What can hang from each mark
E: F H V
F: Y
A: H T V
H: A E
V: E Z
Z: V
T: A

Every row comes from one small tree of marks. Brackets hold a mark, then the marks that hang from it, in alphabetical order. Every link used is in the known rows. Which tree was each row made from?
Known rows
{V E Z}: [-30  16 -10  11  23  13 -32  -1  33 -19  32   0  -8  29  24   2   1 -11]
{E {F Y} {H A} {V Z}}: [-31 -17   5  15  -2 -33 -31  -9   3   9   2  11 -17 -17  -5   4   0  -6]
{Z V}: [ -6   2   2   2  -8   8 -34  -8  16  11  -2   7 -20   9  28  19  18 -28]
{H A E}: [-13 -10   3 -16   4   9 -16 -17  41  -4   0   5 -35  11  -7  -7  22  -5]
{T {A H {V E}}}: [ -1  -9  -5   9   2   6 -15  -6  12  -1   1 -15  -7  17  24  51  -2 -34]
{T {A H {V {E F}}}}: [ -6 -10  -4   3 -12  -9 -18  -7  11   6   0 -25  -3   2  20  50  -4 -25]
{Z {V {E H}}}: [-14   4   6  19  -5  18 -21 -15  12  -2  15   2  -7  14  27   1  12 -35]
{T A}: [  4  -4 -15 -16  -1  14 -43 -10  35   2  -3   0 -21   6  11  39   8  -8]
{Z {V {E {F Y} H}}}: [-19  -2  13   9 -10 -16 -22 -15   8   9  12 -10  -4 -19  13  -6   9 -21]
{T {A {V Z}}}: [ -1   5 -18   5  10   0 -23  19   4 -14  -9   0 -16  31  26  45  10  -9]
{A {V E}}: [ -8  14   5  15  10   1 -14  -2  18  -4   8  -4 -21  11  38  20  10 -21]
{H {A T} {E F}}: [  6   0  -3 -20 -25  -7  -8  -7  52   9 -16  -3 -22 -14 -23  -7  20   4]
{V {E {F Y} H} Z}: [-38   7   1   8  12 -16 -38  -7  21  -1  32  -8   3  -7   7  -8  -8 -11]
{E {F Y} H {V Z}}: [-30  -3  10  25  -5 -27 -41  -6  -3  17   5  12 -12 -21  17   7 -15 -21]
{H A {E F V}}: [-17 -15  12   0 -18 -15  -5 -18  22   0 -10   4 -39 -10  -2  -9  13   5]
{Z {V {E {F Y} {H {A T}}}}}: [  0  -3   3   3 -17 -18  -3  -7  23   6  -3  -7  -1 -20 -13  -7  22 -11]
{Z {V E}}: [-11   6   3  10   0  10 -17 -10  19  -7  12  -2 -14  14  28   4  17 -21]
{T {A {H E} {V Z}}}: [-10  -8  -6  10   6   3 -11  12  -4  -8  -8  -6 -11  37  21  37  -3 -37]

Which tree is each row?
[-26  -3  -2  -1  20 -39  -6   9  16 -13   7 -12 -16   1  -1   7  21  12] | {H {A {V {E {F Y}} Z}}}
[ 12  12   2  23  -9   7  -9   2  28  20  -4  -5   1   5  26  38  -4 -55] | {A H T {V E}}
[ 11   1  -4 -13  -8  12  -4  -5  53   1 -15   9 -27   5 -17  -6  23  -7] | {H {A T} E}
[-23 -10   3  15  10   1   0  -2  15 -22  -3  18 -36  29   5 -13  13  -3] | {H A {E {V Z}}}
[-17 -10  -6   6  10 -30 -15  10   1  -4   5 -24   3   5  11  40  -6 -18] | {T {A H {V {E {F Y}} Z}}}
[ 20   6  -9  -3  -6  -3 -10   7  36  10 -24   7 -23   4   2  33  28 -14] | {H {A T V}}
[-17  11  10  17 -12  -7 -21  -9  10   9  12 -10 -10  -7  32  17   1 -25] | {A {V {E F H}}}
[  6  -1  12  17 -38  -1 -16 -10  26  34 -16   4 -11 -18  10  14 -18 -47] | {A {H {E F V}} T}
[ -8 -18  -2 -16 -20   3 -33 -18  26  15  -3 -16 -11  -3   0  30  -8 -25] | {T {A {H {E F}}}}
[  4   2   4  -4 -34   4 -29 -12  43  38  -8  -6  -4 -17   0  15 -12 -46] | {A {H {E F}} T}
[-15  -5  25   6 -11 -27 -15 -12  13  13  -8   4 -35 -32  13 -13  -4  -7] | {H {E {F Y} V}}
[ -3   7   7  14 -11 -30  -5  23   7  23 -17  -7  -1  -6   8  16  -8 -44] | {A {H {E {F Y}}} T {V Z}}
[ -3  -4   3   7  -9 -34  10  12  23  -4 -21   9 -25 -14 -21 -20  12  11] | {H {A T} {E {F Y} {V Z}}}
[-16 -20  19  -4  -7 -34  -2 -16  19   3 -13   3 -40 -28 -11 -16  13   9] | {H A {E {F Y} V}}
[-30   2   3  30 -19  -6 -44  -8   0  14   8  12 -11  -1  28  14 -15 -26] | {E F H {V Z}}
